What can hang from each mark
zogi: dukag
zegem: dukag nenoba rizoz
lekesu: dukag kekuf
notu: dukag
letet: dukag
dukag: lekesu notu zegem zogi
nenoba: zegem
rizoz: zegem

Every row comes from one small tree of marks. The marks that hang from a mark follow it in brackets, in alphabetical order. Every link used is in the known rows. Which tree was each row made from?
Known rows
nenoba[zegem[dukag[notu]]]: [ 27  -2 -17  12 -12   8  -8 -25  26 -21 -16  -5  22  31  -1 -18  13  11
  27 -22 -10 -23  14  32  14   1  20  -8 -25 -32  -2 -25  -5  34 -66 -27
  34  -2  33   5  16  -5 -37  17  39  -8 -21   7   3   4 -24   7 -23]
dukag[zegem[nenoba] zogi]: [-23   2 -49  33  -2  -7   2  -6  30 -14   8   5 -35  -5  -4 -29   8   2
  21   2  -9   3  -6  17  -1  -3  12   5 -16 -23 -11 -22   9  18   6 -23
  53   0  11  13 -19   2 -13   7 -51  -5 -27  12 -35  30  -2  10 -18]
dukag[lekesu[kekuf] notu zegem[rizoz]]: [ 53   9  15  27 -23   0 -11  -5 -16   1  19  -8 -12 -37   9 -37 -23  21
   3 -20  33 -25   4   7 -38  -5  -4  -7 -48 -24  28 -19  -3   4  30 -14
  26  -7   1  12 -21 -15 -42 -20  20  49  -4   5   6  31  12  22   9]
notu[dukag]: [ -3   3  13   6 -14   4 -18   5 -19 -14   6  -5 -32   0  14 -14   6  -1
  25   7 -17 -41   3 -11 -14   4   4  22   4 -16  -1 -24   5  20 -51  -4
   7 -11  19  12  29   4 -25  49  32  18 -13  16   2 -33   9   6 -16]
nenoba[zegem[dukag[lekesu[kekuf] notu]]]: [ 28  -7  -6  15 -19  10   2 -15   0  -2 -17   0  15  -6   0 -19 -10  31
  30 -27  18   7  13  24  -4   0 -12 -19 -28 -41   1   1  -6   7 -14 -33
  49 -16  12   2   9 -19 -49 -15  26  24  -7  -4  27  -8 -40  12 -12]
dukag[lekesu zegem]: [ 22  -1  12  26  -9 -10 -10 -11  -1 -15 -19  -1   7 -31   2 -21 -17   5
  51  -8  16 -22  21 -18 -17   3  -6  -4   9  -7 -10 -45   9  -2  17 -26
  27  -8   5  -2  -5  -4 -30   7 -39  29  -6  10   9  -5 -18  17  -7]
letet[dukag[zegem]]: [ 24  -3  -8   8  -5   3 -19 -10  -7 -10  12 -13 -14  76   7 -21   2  -4
  -4   7  -4 -40  25  39  21  -4  17  -1  -9  -6 -10 -32   3   4  14 -12
  14 -10  29  16   2  12 -19   8 -19   6 -11   7 -18   7   2  11 -16]
notu[dukag[lekesu[kekuf]]]: [ -9  -4  26  11 -18   4  -6  11 -40   5   0   1 -37 -35  10  -7 -13   5
  30   5  14 -16  -1 -12 -32   1 -19  13  -3 -25   0  -7   1 -16  -3 -14
  13 -21  -2   8  26 -13 -40  11  14  56  -3  10  20 -54 -17   9  -8]
zegem[nenoba rizoz]: [-32   7 -12  11 -31  -6 -14   6  10  -6  10 -15 -23 -51  -2 -20  28  45
  -1   5  13 -44 -21  39  -9   8  28  17 -24 -37  -3  14  11  37 -43 -11
   1  -1  10  18  15 -13 -23   6  28   8 -29  25   6 -19  13   9 -18]
rizoz[zegem[dukag[notu] nenoba]]: [ -9   4  -5   5 -16   2   1  -5  23 -18  14 -11   7 -20  13 -11  33  20
   5 -18  -4 -10   1  48 -30 -33  22 -16 -46 -43  -3 -15  -3  33 -47 -37
  48   3  26  15 -27  -3 -41  44  45  -6 -23   2 -47 -52   0  -4 -28]
lekesu[dukag[notu zogi] kekuf]: [ 11  18 -15   9  -1   8  -9  19 -22  27 -27   3   3  51   1 -28  15  20
   4  20 -26  21 -12 -13  15   3  28   0 -46 -40   9  35   2   7   4 -16
  49   0  26  14  -7  10 -33 -14  42  32 -13   5 -27  47 -15   2   2]
zogi[dukag[lekesu notu zegem[rizoz]]]: [ 69   7   6  14 -28 -13 -16   6  -7 -34  19 -16  35  -8   8 -18  -3  27
  14 -20  36 -53  35 -32 -45   6   6  16 -22  -1  14 -35  11   9  10 -16
 -10  -5  -1   0 -12   0 -31 -14  40 -10   1   3 -26   4   2  21  -1]
dukag[lekesu notu]: [ 20   8  22  14 -19   3  -5  17 -17   0 -13  -2  14 -46   9  -5 -23  22
  64  -5 -15  -8  -3 -11 -10  10  20  -6  -7 -20 -10   5   2  -3  -9 -24
  25  -6   6  -7  -9   4 -15   2  12  19   4   9 -17   0  -9  19  -9]
lekesu[dukag[notu zogi]]: [ 14  15 -16  10  -5  -3 -13  15  -4   2 -36   3  14  38   6 -20  22  31
  23  18 -38   1 -10 -33   3  10  46   2 -28 -33   1  32  -2  18 -21 -14
  40   7  29  -4 -11  18 -21   1  40  -4 -13   8 -42  33  10   5 -11]
zogi[dukag[lekesu notu zegem[nenoba]]]: [ 29   4  -9   8 -21  -3   1   6  11 -41  16 -18  10 -10  10 -15   4  29
  26 -27  13 -14  28 -30 -27 -30   2   2 -23 -13 -12 -39  36 -20  41 -42
  15   2 -16  -8 -14   3 -24 -39 -16 -20   0  -4 -56 -11 -47  21  -7]
zegem[dukag[notu] rizoz]: [ 26   6   7  -1 -26   2 -24   6   6 -12   3 -12  36  -3   7 -32  15  34
 -20 -11 -20 -45  -8  13 -29  -8  25   7 -46 -25  19  22 -14  66 -74  -8
  13   2  27  13  -6  -4 -35  36  88  -8 -21  23   1 -13  42   2  -8]
notu[dukag[lekesu zogi]]: [-15  -1 -11  25 -14 -17  -4  16 -23 -17   0  19 -11 -46  16  -6  -8  13
  48  20  -4 -12  -4 -35 -60  27 -12  18  22  -8  -4  11  -9   6 -25  -7
  31 -17   2 -10   3   0  -9  40   1   6  -8  10 -10 -14  12  15 -14]
rizoz[zegem]: [  0   9   9  23  -5   1  -8 -11 -10  11  -9  -7 -25 -11   9  -3  19 -15
  46  16  10 -26  10  53   1  16  22   6   5 -19   1 -49  -5  19 -43 -20
  27  -7  36  27  -5   1 -34  74  10  38 -17  15   0  -4  -4  -6 -17]
lekesu[kekuf]: [ -5   6   8  14  -2  18 -13   7 -21  36 -16  -4 -42  24  -8 -19  -7  -7
  21  12 -13   1  -2  29  33  10  11   9 -15 -32   1 -12   3   0 -11 -17
  19 -11  12  40  23  -6 -34  24  10  51 -12  17  37  12 -26   2  -3]
rizoz[zegem[nenoba]]: [-28   5  -7  19 -12  -1   0 -10   7  -1   3 -11 -37 -30  10   4  36   1
  46   5  23 -24  -3  56   4  -4  27   2  -9 -36 -12 -38  14  14 -23 -27
  32  -1  23  24  -9  -3 -30  41  -1  25 -21  12 -22 -34 -12  -4 -27]
nenoba[zegem[dukag]]: [  3  -9 -20  14 -10  -2 -11 -26  24 -19 -19  -4  24  33  -2 -20  26  11
  29  -7   9 -29  16  37  24  13   3   2   0 -28  -8 -38  -6  37 -72 -24
  27  -9  37  15  32 -12 -41  11  20   1 -28  13  37 -33 -30  -2 -28]
dukag[zogi]: [-15   9 -27  28  -1  -2  -7  12  -4   8 -26  15 -24  -2   1 -18   1  -3
  40  21 -34   4  -6   6  11  34  25  16   9 -17  -3   0  -9  22 -36  -9
  36  -7  22  17  -4   9  -3  48   0   9 -20  17   5  43   7   6 -13]

Write each row's tree
[ -9  -4  19   4 -18   0  -5   1 -25  15 -31   2  25  -7 -10 -23  -5  34
  21   5   5  10   3   9  -9  -9 -12  -7 -14 -23  -4  20 -10   3 -10 -28
  43 -19   0  15  11 -18 -48  13  10  39  -9  11  43 -47 -43  -2  -7]  zegem[dukag[lekesu[kekuf]]]
[  1 -11 -41  27 -28 -32  -4 -25  20 -28 -14  13  47 -49  -2 -20  15  54
  32   0  49 -32   3  16 -39  48  -8   5   5 -17   6  19 -32  48 -69 -12
  35 -16  18  -6  -1 -24 -30  17  36  -7 -31   9  39 -12   3   7 -29]  nenoba[zegem[dukag[lekesu zogi] rizoz]]
[  3  -2 -13  34  -4  -8  -1   1 -21  -8  28  15 -45 -18  11 -22 -22  -1
  19   4  22   2   7 -27 -66  -6 -30   7 -10  -9   6 -22  -6  -8  32 -14
  46 -22  -2  10  -8 -11 -22   8 -20  34  -7   0  -4  -4   8  18  -3]  notu[dukag[lekesu[kekuf] zegem zogi]]
[-12  -8   8  15 -23 -15  -6  -9   6 -51  31 -10 -26 -55  12 -15  12  26
  25 -18  35 -40   5 -24 -60 -31 -19  -1  -6 -11 -14 -33  22  -2  25 -25
  25 -10  -5 -11   7 -11 -33 -19 -27   6 -12   6 -32 -66 -14  18 -19]  notu[dukag[lekesu zegem[nenoba]]]
[-20  -7 -44  22 -16 -19   2  -4   6 -29  12  10 -11   1  11 -11   5  33
  19   4  22   0   1  16 -26  -2   5 -10  -9  -8 -28  11   1  -6  46 -26
  40 -12  -5 -12 -22   6  -6 -25 -66 -21  -8  -5 -53  -9   2  23 -23]  letet[dukag[lekesu zegem[nenoba] zogi]]
[-21  -1 -12  25 -10  -8   0  20 -38   8   8  19 -38 -29  10 -14 -18  13
  34  21   4   7  -9 -26 -47  16 -18  13   1 -18   3  18 -14  -3  -4  -8
  39 -24  -5   7   6  -8 -19  37   3  41  -6  10  11 -10   2  17  -7]  notu[dukag[lekesu[kekuf] zogi]]
[ -9  -6 -54  28  -4  -8  -5 -23  24 -15 -22  13  10  24  -8 -19  18  12
  26   3  -7 -10   9  32   9  32   5   5   7 -22  -3  -3 -16  43 -74 -20
  48 -11  33   9  10  -7 -23  40  11 -13 -32   7  24  10 -15   2 -30]  nenoba[zegem[dukag[zogi]]]
[ 23  -3   4  15 -15 -12 -15 -10 -16 -20   0  -4  17  27  13 -15  -6  14
  21   1  24 -24  24  15  -4  -4   1  -9   2  -4 -25 -25   0 -14  37 -18
  18 -16  11  -7  -3   6 -24 -26 -51  11   2   0 -16 -11  -9  14 -14]  letet[dukag[lekesu zegem]]
[ 31  12 -18  17   5   0  -8  -4   1   7 -11  -1   1  58   5 -42   6  10
 -12   7 -16  16   9 -16   8 -16  21  -8 -58 -35  13 -10   0   4  35 -17
  53   3  26  12 -20  10 -42 -22  19  25  -9   3 -38  59 -11   8   3]  lekesu[dukag[notu zegem zogi] kekuf]
[ 14   5 -22  19 -16   0  -2  22 -27  -1   1  15  10  20  18  -8 -19  31
  38  17 -27   4  -9  11 -15  26  28  -5  -9 -10 -15  44 -17   0   3 -12
  34 -11   4 -19 -33  18   8   7  -2 -17   3  -6 -44  20  23  25 -13]  letet[dukag[lekesu notu zogi]]
[  6   4 -21   4 -24 -14 -18  -4  23 -36  27 -24  -8  15  -3 -24  37  34
 -18  -8  36 -55  27   5 -13  -9  13  26 -24 -14   4 -45  30  21   2 -18
 -10   1   6  22   7 -10 -38 -10  12 -19 -22  13 -18 -16 -18   8  -9]  zogi[dukag[zegem[nenoba rizoz]]]
[-17   7 -39  21 -12  -1  12  -3  27 -16  16   4  -1 -20  10  -7  33  20
  10  -1 -18  13  -7  41 -39 -18  26  -9 -41 -41   0   7 -16  48 -41 -31
  67   2  23  12 -43  -2 -24  53  40 -30 -26   3 -59 -15  20  -4 -27]  rizoz[zegem[dukag[notu zogi] nenoba]]
[ 10   7 -20  17   7  -8 -14 -10  -4  11 -28  -1 -10  48  -5 -36  22  11
 -16  17   1  10   3 -12  10  -2  12   0 -36 -27  11 -17   1   2  32 -16
  52  -4  27  19  -5   0 -49 -21  -7  40 -16   9  -7  37 -25  -2  -1]  lekesu[dukag[zegem zogi] kekuf]
[ 36   1   4  12 -19  -8 -16   3 -18  -8   3 -13  14  -1   0 -22  -4  22
  -6   0  57 -30  35  -2 -30  12 -17  20 -16  -5  19 -35  12  -9  29 -17
  -5 -17  -7  22   4 -19 -49 -15  19  31  -5   3  29   3 -26  10   8]  zogi[dukag[lekesu[kekuf] zegem[rizoz]]]
[ 36   8  10   2 -17   1 -11  28 -26 -11 -10  -6  25   1  10   0  -8  24
  50  -1 -12 -14  26 -29 -17  13  17  15  -2  -5  -6 -16  20 -15  -6 -28
   0  -5  -7  -6   2   8 -24   4  26  -9   9   0 -22   4 -37  15  -2]  zogi[dukag[lekesu notu]]
[  6   9 -29  16  -6   3  -4   9   7  -2  -7  10  20  19   3 -23  -2  15
  11   0 -61  14  -9  -3 -21  -1  24   0 -29 -23   1  19 -24  47 -64 -20
  54   0  23   7 -25   7 -14  50  45 -26 -18  10 -18  26  19   5  -8]  zegem[dukag[notu zogi]]
[ 31  10  12   1 -13  14  -3  28 -35  16 -13  -6   3   4   4  -5 -22  27
  27  -1  -2   4  23 -18  -8   4   5  12 -20 -19   7  -3  13 -27  24 -29
   8 -11 -12  13   9   0 -32  -8  31  25  11  -5  -3  14 -50  15   7]  zogi[dukag[lekesu[kekuf] notu]]
[ 15  -1  -7   5 -26  -4  -2  -4   5 -30  29 -14   2  12  17 -11  -3  44
  16 -21  11 -18   8  25 -15 -35  16 -23 -37 -17 -23   1  21 -11  58 -29
  23  -4   2 -19 -25  10 -15 -51 -44 -15   3  -8 -68 -23  -5  26 -19]  letet[dukag[lekesu notu zegem[nenoba]]]
[ 12   1 -42  27   2  -4  -7  -9   0  -8  11   8 -13  87  12 -18   1   0
  -1  18 -11 -15  13  27   5   9  18   4  -6  -1 -10 -13 -12  13  15  -9
  32  -8  30  10 -22  15  -1  16 -33  -9 -16   5 -28  40  22  11 -17]  letet[dukag[zegem zogi]]
[ 59   6  13  14 -10   1 -10   4  -8 -29  -2 -12  33  17  13 -13  -9   3
  31 -17   3 -14  45 -34 -26  -3   6   9  -8   1   0 -54  20 -18  39 -28
   7  -3  -7  -4 -13   8 -26 -18  -3  -6   8  -5 -39  15 -31  18  -1]  zogi[dukag[lekesu notu zegem]]
[ 29  13 -30  38   5   3  -7  -3  11  -7  10   9 -31  20   8 -30 -22 -19
  25  -5 -34   4   7   0 -13   1  18  -1 -32 -11   7 -32  -8  18  -1 -16
  51   5  22  17 -33  14  -5  35  -8  -6 -13   8 -39  75  15  18  -5]  dukag[notu zegem zogi]
[  7   4 -33  39 -10 -18 -14  -9  13 -11  17   4 -24 -11   3 -36   2   0
   5  11   9 -39   5   7 -20  26  16  18 -16 -10  15 -28 -14  48 -19   1
  27  -3  26  22 -20  -3 -11  36  14   8 -28  19  -1  52  50  16  -4]  dukag[zegem[rizoz] zogi]
[ 51  12  20   1   0  11 -16 -12  -6   5 -20 -21  -1  55   8 -42   9  16
 -11 -13 -11  -4  16  -8  18 -27  16  -9 -58 -33  15 -26  16  -6  42 -23
  34   3  27  18  -2   4 -58 -35  24  46  -4   9 -25  22 -31   2   4]  lekesu[dukag[notu zegem] kekuf]
[ 66  10  -4  10 -14   0 -21   1   5 -26  28 -23  12  36  10 -23   6  10
 -17 -17  11 -52  32 -12 -24   3  16  24 -31  -3  19 -55  16  26  -1 -10
 -15   5  17  20  -6   7 -31  12  59 -13 -10   4 -26  24  19  16  -1]  zogi[dukag[notu zegem[rizoz]]]
[  5   2 -24  42   4  -4   4  -7 -14  14  -9  18 -38 -16   0 -27 -29   1
  33   7  14  21  12  -5 -19  13 -13  -1  -9 -18   5 -17  -9 -12  49 -20
  59 -16  -2  17 -18 -10 -21   8 -49  44 -10   5  17  50 -18  15   4]  dukag[lekesu[kekuf] zegem zogi]
[  9   8 -36  15  -7  10  -8  18 -17   8  13  11 -21  71  20  -9  -9  14
  12  20 -51  -5  -4  28   5  13  36   0 -21 -17  -7  29 -16  13 -13  -8
  27  -4  23   0 -22  21   8  30  13 -20  -4   1 -47  40  28  19 -13]  letet[dukag[notu zogi]]
[  7   2   4   2 -12   3  -5  25 -39  18 -25  -5   9  13  -3  -6   2  13
  33  16  19   4  28 -16   3  15  -8  19   5 -18  -5  -9  12 -28  23 -26
   8 -18 -13  22  24  -9 -36  -4   8  35   5   4  32 -11 -59   3   1]  zogi[dukag[lekesu[kekuf]]]
[-12   0 -27  18 -15 -10  -5  15 -28   1 -13  19  16  21   8  -5  -6  28
  41  32  -6  -6  -3  17 -14  29  16   3  18 -10 -19  39 -17  -3  10 -10
  31 -20  10 -10  -9  10  -2   5 -32  -7  -3   0 -16  -2   4  16 -20]  letet[dukag[lekesu zogi]]
